Each row comes from the steps of one walk. Every step used is in the known rows, and no mark comes twice. Write the walk behind each row, first mark first.
In the rows, zero is written as 128.
Known rows
dotar > zasop > pavem > meku > sene > fila > gatog: [157 134 140 106 126 175 127 127 146 190  58  45 145 140 102 158 135 136
 134  98  90 179 171 150  80 119 162 127 152  82 137 135  89 121 187 131
 177 136 178 155 107 113 131 156  99 160  64  76 115 118]
lunaz > ladon > fila > dotar > zasop > pavem > meku: [122 127 129 158 158 187 122 110 188 166  89 113 144 155  61 147 101 135
 157  77 120 130 173 126  82 116 152 111 175 164 159 104 101 145 163 135
 113 142 198 161 145 146 135 172 129 171  78  93 134 119]
meku > sene: [116 123 157 111 116 128  97  99 121 131  95 112 125 134  80 124 111 119
 127 123 120 160 131 140 149 131 156 132 124  56 170 162  86 154 185 105
 189 125 145 161 122 135 127 150 104 132 107 112 140 141]
ladon > fila > dotar: [134  86 141 132 139 166  95 128 141 104  95 114 140 133 103 131 111 115
 152  61 115 181 156 153 117 112 196 131 141 140 165 140 104 135 139 132
 100 136 184 175 120 140 101 165 122 154 108 118  92 141]
zasop > ladon > fila > gatog > rufatif: [161 144 150 101 145 152  82 109 126 182  98  46 154 142 117 179 134 127
 124 126 116 180 128 136  77 111 152 172 168  96 148 112 103 107 166 157
 164 145 128 185  90 127 109 125 104 166  85  90  60 128]
pavem > zasop > ladon > fila > gatog: [167 117 142 119 150 188  90 139 145 150 102  75 159 163 138 180 133 140
 112 102 101 140 152 154  94  91 202 140 178 103 147 125  80 126 187 161
 148 141 181 169 118 161 120 153 122 154 103 122  74 134]
lunaz > dotar > fila > sene: [110  67 153 133 103 145  83 116 131 124 134 122 106 162 123 147 126 153
 137  47  92 187 176 152 119 141 171 117 155  96 166 124  63 126 208 131
 116 114 129 158 108 178  57 142 116 158 120 135  99 131]
dotar > zasop > pavem: [131 141 126 121 124 103 131 110 169 152 121 103 154  93  81 139 110 131
 134 106  96 157 145 124 104 150 111 123 119  93 148 114 113 110 143 164
 135 132 130 154 145 126  62 126 108 182  65  88 112 124]
gatog > fila > dotar: [112  89 129 134 126 167  99 114 106 111 119 137 169  88  86 144 125 125
 165  45 130 208 139 146 112 118 181 122 132 113 152 130 124 131 165 133
 102 142 170 172 125 137 103 134 121 131 106 116  72 173]
gatog > fila > dotar > zasop: [135 119 136 162 122 146 108 141 119 125 124 129 179  79  73 139 114 114
 154  65 123 188 158 152  88 140 179 123 125 119 122 114 142 136 183 157
  94 129 175 188 158 123  74 118 124 155  97 101 105 168]
pavem > meku: [ 98 118 133 140 133 172 120  90 149 112 106 133 129 131  82 148 130 162
 159 124 130  97 158 125  95 117 145 126 173 158 158 134  93 199 138 112
 136 134 177 146 114 163 170 169 148 111 113 126 157 135]
pavem > zasop > dotar: [130 113 157 116 132 164 124  89 148  84 133 143 167 119  55 195  81 122
 162  74 122  98 145 139  92 152 183 131 155 160 158 122 109 171 165 131
 130 132 195 163 148 143 180 159 164 142 142 136 147 115]
sene > fila > dotar > lunaz: [132  82 121 107  94 150 151 103  91 100  97 114 148  92  84 126 151 137
 164  66  96 178 148 151 109 113 173 106 132 122 174 171  67 123 172 116
 117 100 177 164 107 118 119 158 119 175 112 145 137 102]
fila > sene: [105  94 126 118  90 143  85 105 139 137  97 150 108 151 106 125 112 143
 126  83  89 162 153 129  98 150 154 138 148 106 166 125  88 155 200 124
 140 138 117 150 122 156  74 163 122 124 115 131 117 128]
lunaz > dotar > zasop > pavem > meku > sene > fila: [137 124 175 123 115 144 137 107 137 161  98  78 124 190  88 144 124 134
 142 101 103 170 184 152 106 116 144 111 111  80 148 145  65 141 157 113
 168 111 174 185 118  90 149 155  90 166  77  88 156 101]
meku > sene > fila: [143 119 158 101  99 132 132 105 106 151  97  97 111 163  99 115 117 122
 131 122 114 192 139 168 121 109 158 122 106  75 161 179  73 123 163 115
 186 114 157 179 111  87 151 148 100 132  95 103 151 101]
zasop > ladon > fila: [143 110 154 116 144 137  91 120 156 122 132 119 129 182 133 143 120 131
 107 129 125 149 144 154 127  71 164 142 136  99 159 133  64 113 148 149
 136 128 168 200 134 152 117 145 116 154 114 116  99 123]
gatog > fila: [114 110 125 133 135 138 112 105 113 143 160 123 148  92  95 148 134 144
 145  98 153 192 116 156 112 106 153 127 116  94 146 135 111 127 157 144
 155 127 156 170 133 148 113 111 125 116 110 110  80 165]
sene > fila: [149 110 138 110  98 141 142 107 112 140 123 112 114 137 111 116 125 141
 144 118 114 171 143 165  97 101 149 126 121 123 155 168  83 117 126 136
 144 121 156 173 113  94 133 133 126 137  95 114 133  93]
meku > sene > fila > dotar > zasop: [154 125 155 143  98 141 121 141 113 130  87 112 152 123  75 117 103  99
 148  81 101 191 173 159  96 141 180 120 118 108 131 142 117 135 186 139
 114 122 177 195 144  83 101 142 110 165  85  99 151 127]
dotar > lunaz: [116 100 116 108 111 130 137  88 111 113 122 118 138  77  82 136 156 152
 147 119 113 134 130 138 125 121 146 118 136 104 177 165  68 143 174 125
 153  96 159 141 119 157 113 144 133 165 122 152 144 111]
lunaz > ladon > fila: [157 104 138 142 160 170 103 112 159 196 124 117 100 176  86 116  96 131
 133 108 138 142 122 162 112  90 182 129 160 147 182 156  83 112 156 150
 146 126 186 165 148 147 133 139 155 161 109 112 109 109]
ladon > fila: [146 101 142 126 153 142 108 125 155 143 127 100 111 148 116 134 121 131
 128 121 130 158 133 163 115  99 167 139 125 123 166 149  87 131 127 141
 149 120 173 172 129 153 115 151 128 147 112 110 104 128]
fila > gatog > rufatif: [149 148 138 105 133 154  94  97 112 179  92  52 154  94  92 168 135 135
 146 122 112 167 123 123  70 150 139 167 174 112 149 121 130 130 155 145
 168 147 113 150  80 120 106 120 116 152  83  95  75 135]
pavem > meku > sene > fila > dotar > lunaz: [117  90 133 112 102 170 149  98  98 106  75 109 145 116  71 138 149 131
 162  75 107 173 162 150 112 108 178 101 137 105 175 169  54 150 200  92
 143  99 199 165 107 123 154 186 109 162 113 143 163 108]
pavem > zasop > dotar > fila > ladon: [145 130 135 136 117 159 129 119 135 114 148 115 155 171  60 197 105 139
 175  52 136 144 144 174 132 108 199 121 173 162 173 123  60 117 227 185
 137 135 173 166 126 156 138 144 137 161 146 121 105 104]
ladon > fila > gatog: [162 104 131 111 159 179  95 138 158 169  89  57 133 122 134 154 141 146
 131 105 111 161 147 153  98 104 188 149 162 119 153 139  96 120 152 151
 154 138 177 145 108 162 102 145 130 154  99  98  65 137]
pavem > zasop > ladon: [125 139 154 129 102 151 102  95 113  94 147 152 172 166 100 169 110 141
 115 109 105 103 141 137 118 104 169 124 166 102 150 134  76 161 192 155
 130 135 151 185 135 142 139 150 128 132 114 156 134 123]
dotar > lunaz > ladon > fila > gatog > rufatif: [168 134 132 113 155 172 104 100 115 224  95  39 139 123  81 164 133 130
 142 113 127 172 114 143  70 121 165 152 182 118 169 133 101 105 189 150
 181 126 148 158  97 129 118 127 123 183  91 102  74 109]
zasop > ladon > fila > dotar: [136  93 152 123 133 165  82 124 139  91  95 129 156 161 117 138 113 116
 131  69 107 178 163 147 123  90 190 132 146 122 160 130  85 119 157 138
  84 144 179 200 127 140 101 158 112 161 106 118  83 137]
dotar > lunaz > ladon: [132 110 113 131 122 169 124  72 118 176 118 139 124 117  49 111 117 152
 150  99 123 114 118 135 123 108 164 107 183 132 194 169  70 120 201 135
 148 107 169 138 144 145 138 129 164 171 116 150 147  91]
sene > fila > dotar > zasop > pavem: [141 126 131 116 109 122 137 122 150 140  99 101 161 101  87 132 105 119
 148  67  82 195 162 134  95 142 132 116 116 110 145 120 114  96 143 158
 104 136 150 171 137  96  64 136  94 190  56  80 106 113]

Write each row's walk
[146 124 129 140 144 145 118 122 175 176  99 106 156 124  71 129  86 114
 141  60  99 175 155 136 103 135 152 116 141 124 161 114 114  90 167 164
 108 140 166 165 159 123  67 135 112 202  63  83  95 117]	lunaz > ladon > fila > dotar > zasop > pavem
[124  96 111 140 128 191 116  82 102 168 121 145 151  99  43 121 119 139
 163  52 131 159 123 143 118 102 189  99 174 132 186 158  85 110 216 131
 124 115 188 152 145 140 128 129 155 173 116 142 112 119]	gatog > fila > dotar > lunaz > ladon
[147 120 160 132 140 150 103 126 141 118 146 121 143 191 122 164 111 128
 106 116 124 131 139 164 112  81 186 128 142 112 154 136  65 140 174 158
 145 125 177 202 142 152 134 162 120 146 121 133 114 121]	pavem > zasop > ladon > fila
[146 120 169 159 124 122 102 123 142 124 137 109 148 126  89 137 124 144
 147  96 102 120 185 139 107 154 155 136 131 107 128 120 105 160 143 156
 102 112 147 173 139 127  73 102 136 191  98 110 132 143]	lunaz > dotar > zasop
[156 144 124 120  90 141 132 115 118 163 115 107 124 209  88 134 128 157
 163  89 113 164 146 164 122  85 162 135 137 145 167 148  54 114 176 175
 158 142 136 167 107 100 121 140 114 151 114  98 101  88]	sene > fila > ladon
[153  99 126 134 156 166 123 103 144 192 123 109 105 155  79 119 117 138
 134 109 137 140 118 161 115  83 186 119 157 136 189 165  60 106 179 142
 157 101 193 162 147 156 131 145 148 179 118 133 123  98]	dotar > lunaz > ladon > fila
[130 140 116 138 119 145 109 115 120 167 145 123 151 169  78 157 135 157
 161  74 147 179 125 158 131  86 167 134 130 117 163 122  76 119 202 176
 166 148 136 165 121 141 103 123 112 135 127 100  56 143]	gatog > fila > ladon
[147  87 138 143 145 190  91 118 141 146  93 129 132 156  83 117  92 117
 153  49 119 167 147 149 116 105 204 123 167 158 179 143  99 120 162 136
  95 140 191 172 136 137 120 157 141 164 104 117  96 128]	lunaz > ladon > fila > dotar
[139 132 143 112 110 121 132 122 146 147  87  93 159 115  77 131 102 104
 140  68  84 209 162 138 110 145 139 112 107  78 149 126 106  99 169 144
 131 134 149 176 139  92  71 148  79 190  57  76 117 119]	meku > sene > fila > dotar > zasop > pavem
[114  83 118 114 104 151 131  95  99  86  99 127 160  71  76 133 148 136
 162  72  99 158 146 133 125 128 170 112 142 117 178 158  80 142 182 117
 113 104 172 150 112 150 103 157 126 175 119 152 130 123]	fila > dotar > lunaz
[128 133 147 141 108 136  88 122 123  99 130 153 195 126  98 148 116 120
 126  81 114 167 168 138 111 104 168 131 138  84 123 107 106 116 201 161
  87 138 166 215 157 123  89 117 114 163  99 113 101 155]	gatog > fila > dotar > zasop > ladon
[142 126 156 155 105 162 129 137 123 127  78 114 150 136  69 127 108 107
 156  82 106 169 187 152  83 135 180 117 134 128 129 135 113 162 186 126
 113 124 194 194 141  95 132 159 115 158  87  99 168 130]	pavem > meku > sene > fila > dotar > zasop
[129  96 112 134 120 188 118  79 112 153 101 146 140 114  44 108 112 138
 165  61 115 131 131 132 122 112 185 104 188 144 193 166  80 121 206 127
 117 118 180 141 139 139 127 137 162 182 113 148 132 101]	fila > dotar > lunaz > ladon
[ 94 131 153 111 135 147 112  85 156 140  79 104 130 151  71 150 114 130
 137 114 125 145 149 121 134 128 132 117 141  74 173 141  76 167 177  93
 190 135 160 152 117 150 151 181  93 133  92 101 149 138]	zasop > pavem > meku > sene
[ 97 126 160 130 127 162 101  93 135 127  81 115 123 153  69 143 118 130
 139 126 132 128 149 130 128 123 156 125 150  85 164 151  82 193 185  91
 186 128 174 159 116 152 172 179 115 115 109 117 169 145]	pavem > meku > sene
[125  98 138 104 120 152 146  81 124  88 133 130 169  84  49 188 123 136
 161  84 115 102 137 140 101 142 178 114 144 135 174 143  77 158 196 118
 147  95 195 153 142 155 171 164 153 172 150 164 161 101]	pavem > zasop > dotar > lunaz
[ 98  91 123 127 104 145  83 111 124 166 130 146 125 140 107 143 122 145
 127  71 115 207 138 144  91 134 164 131 126  85 154 114  94 137 219 127
 155 134 127 163 135 162  76 147 109 112 120 123  80 156]	gatog > fila > sene
[130  82 123 128 119 167  94 109 152 198 100 133  90 185  91 118 108 137
 117  73 102 169 143 150  92 116 187 123 156 122 189 137  57 123 237 129
 158 114 158 157 143 166  92 173 133 160 128 138 117 102]	dotar > lunaz > ladon > fila > sene
[140 119 132 118 121 146 121 111 146 113 136 115 144 161  70 178 113 144
 176  65 140 159 147 167 140 101 177 129 162 150 175 126  59  95 206 180
 129 138 163 165 120 154 129 131 137 169 141 105  89 107]	zasop > dotar > fila > ladon
[157 117 176 142 145 129  86 132 161 126 142 107 142 194 128 149 123 132
 112 114 115 140 177 156 119  87 172 143 126  94 139 117  67 117 152 161
 113 114 171 216 145 142  95 125 120 190 106 109 101 130]	lunaz > dotar > zasop > ladon > fila
[141 101 128 125 109 184 129  82  97 175  84 131 129 144  44 105 110 124
 155  64 111 164 134 149 127 100 194  98 164 113 197 183  63 110 226 114
 146 108 190 158 137 112 149 149 137 183 106 140 153  88]	meku > sene > fila > dotar > lunaz > ladon
[131  78 124 115 127 154 130 112 119 104  99 108 147  97  88 139 146 128
 155  74 111 168 147 151 119 109 188 115 135 122 181 158  71 130 178 122
 121  98 192 164 120 155 103 168 121 183 122 145 118 121]	ladon > fila > dotar > lunaz
[115 121 134 149 153 166 128 119 188 134  90 103 150 138  80 160 117 134
 154  84 111 140 178 128  80 125 141 116 153 152 151 100 103 157 145 134
 110 139 192 165 134 151 119 178 112 164  82  92 129 136]	ladon > fila > dotar > zasop > pavem > meku
[140 121 131 125 136 121 119 131 172 143 104  96 161 107  86 143 102 113
 140  68  91 187 160 135 102 141 143 121 116 110 151 109 116 104 146 164
 111 135 155 173 146 126  52 144  95 196  65  79  92 130]	ladon > fila > dotar > zasop > pavem
[141  94 137 118  98 165 124 114 107 103  90 123 140 126 100 118 118 125
 165  57  97 192 159 153 104 117 174 121 136 140 157 155 102 127 140 126
  92 137 172 176 106  94 116 152 120 145  94 114 113 116]	sene > fila > dotar
[160 116 142 169 137 165 104 145 150 156 101 121 147 131  68 116  90 104
 148  71 116 156 164 156  90 130 195 124 154 153 145 127 122 126 183 163
  92 127 190 185 167 120  86 134 141 181  94 105 128 131]	lunaz > ladon > fila > dotar > zasop
[164 117 142  94 116 171 112 124 117 175  67  58 132 139 116 139 139 136
 133 106  94 184 149 156 104 114 177 136 147  79 150 160  84 115 178 126
 183 137 167 154  95 109 131 143 108 146  84  96 103 120]	meku > sene > fila > gatog
[110  71 136 107 104 148  99 108 151 112 118 142 116 127  97 161 100 130
 144  55 110 188 164 153 101 145 174 122 156 120 167 117  79 115 222 128
 118 125 157 161 133 174  95 155 129 145 135 130 112 117]	zasop > dotar > fila > sene
[147 163 139 125 101 139 140 122 142 184  89  87 135 227  63 146 120 139
 154  89 112 171 162 156 117  96 151 122 126 112 164 128  49 122 214 161
 188 141 153 176 121  94 131 162  86 164  92  75 126  91]	dotar > zasop > pavem > meku > sene > fila > ladon
[140 123 138 154 109 143 108 137 134 106  99 130 165  86  74 125 107 112
 155  80 101 153 170 140  95 153 171 126 139 134 131 125 135 151 172 153
  82 131 166 176 148 119  81 130 132 167  91 112 137 145]	fila > dotar > zasop
[101 134 153 130 130 156 109 104 153 130  65 105 152 138  59 149 107 113
 143  87 111 160 169 123 121 142 150 114 140  81 159 123  95 170 196 100
 156 138 179 165 133 135 135 179  90 150  83  96 154 148]	fila > dotar > zasop > pavem > meku > sene
[156  97 142 136 163 186 128 104 150 171 133 117 128 159  55 159  96 123
 145  85 138 119 126 166  99  99 209 114 164 161 191 150  66 122 198 138
 155  99 220 166 164 156 172 159 163 182 138 143 137  87]	pavem > zasop > dotar > lunaz > ladon > fila
[161 114 135 101 151 177  83 132 156 150  91  73 148 154 144 163 141 144
 112 111 102 154 155 147 108  82 186 152 170  97 147 129  79 105 167 158
 139 144 176 169 111 161 106 139 119 162  98 100  61 135]	zasop > ladon > fila > gatog
[147 133 152 132  91 139 103 122 121  96 112 143 176 150 105 131 112 120
 128  94  94 162 177 143 105 100 163 129 139 101 126 122  90 111 183 156
  78 135 164 217 145  96 102 125 115 172  90 110 130 121]	sene > fila > dotar > zasop > ladon
[119 104 148 109 112 172 127 104 124 120  60 108 143 154  84 134 110 117
 157  53  95 201 170 142 114 117 164 110 132 107 165 147  85 132 162  99
 128 142 179 176 104  99 141 183  88 150  79  97 128 117]	zasop > pavem > meku > sene > fila > dotar
[128 102 127 134 116 204 132  78 107 171  77 133 129 156  38 115 113 133
 166  66 119 143 144 144 115  97 192  92 181 138 192 175  58 133 227 100
 145 110 210 158 133 122 179 167 142 172 107 143 167  90]	pavem > meku > sene > fila > dotar > lunaz > ladon
[137 134 178 139 113 118  81 107 141  97 139 135 168 163 110 147 125 146
 123 108  95 116 189 127 124 113 148 138 140  77 129 112  74 131 167 164
  88 124 144 202 143 125  87 101 125 190 101 118 121 135]	lunaz > dotar > zasop > ladon
[112 124 159 134 147 158 108 120 166 147  67  92 143 158  70 152 107 106
 132  91 119 168 168 136 120 127 165 116 131  82 160 123  88 159 195 106
 164 133 190 179 135 142 136 189  84 157  87  88 144 144]	ladon > fila > dotar > zasop > pavem > meku > sene
[134 145 150 131 104 118  94 115 138 103 129 147 169 140 101 137 116 131
 111 132 106 124 164 132 113 108 147 138 146  90 131 119  91 126 181 164
 108 129 144 200 153 127  96 114 125 163  99 114 134 128]	dotar > zasop > ladon
[117 126 130 138 126 167 145 106 162 132  87 106 152 132  75 150 117 140
 163  84 102 146 181 127  75 126 131 111 152 152 145 110 100 153 141 128
 108 138 186 167 126 122 135 172 112 155  70  95 141 115]	sene > fila > dotar > zasop > pavem > meku
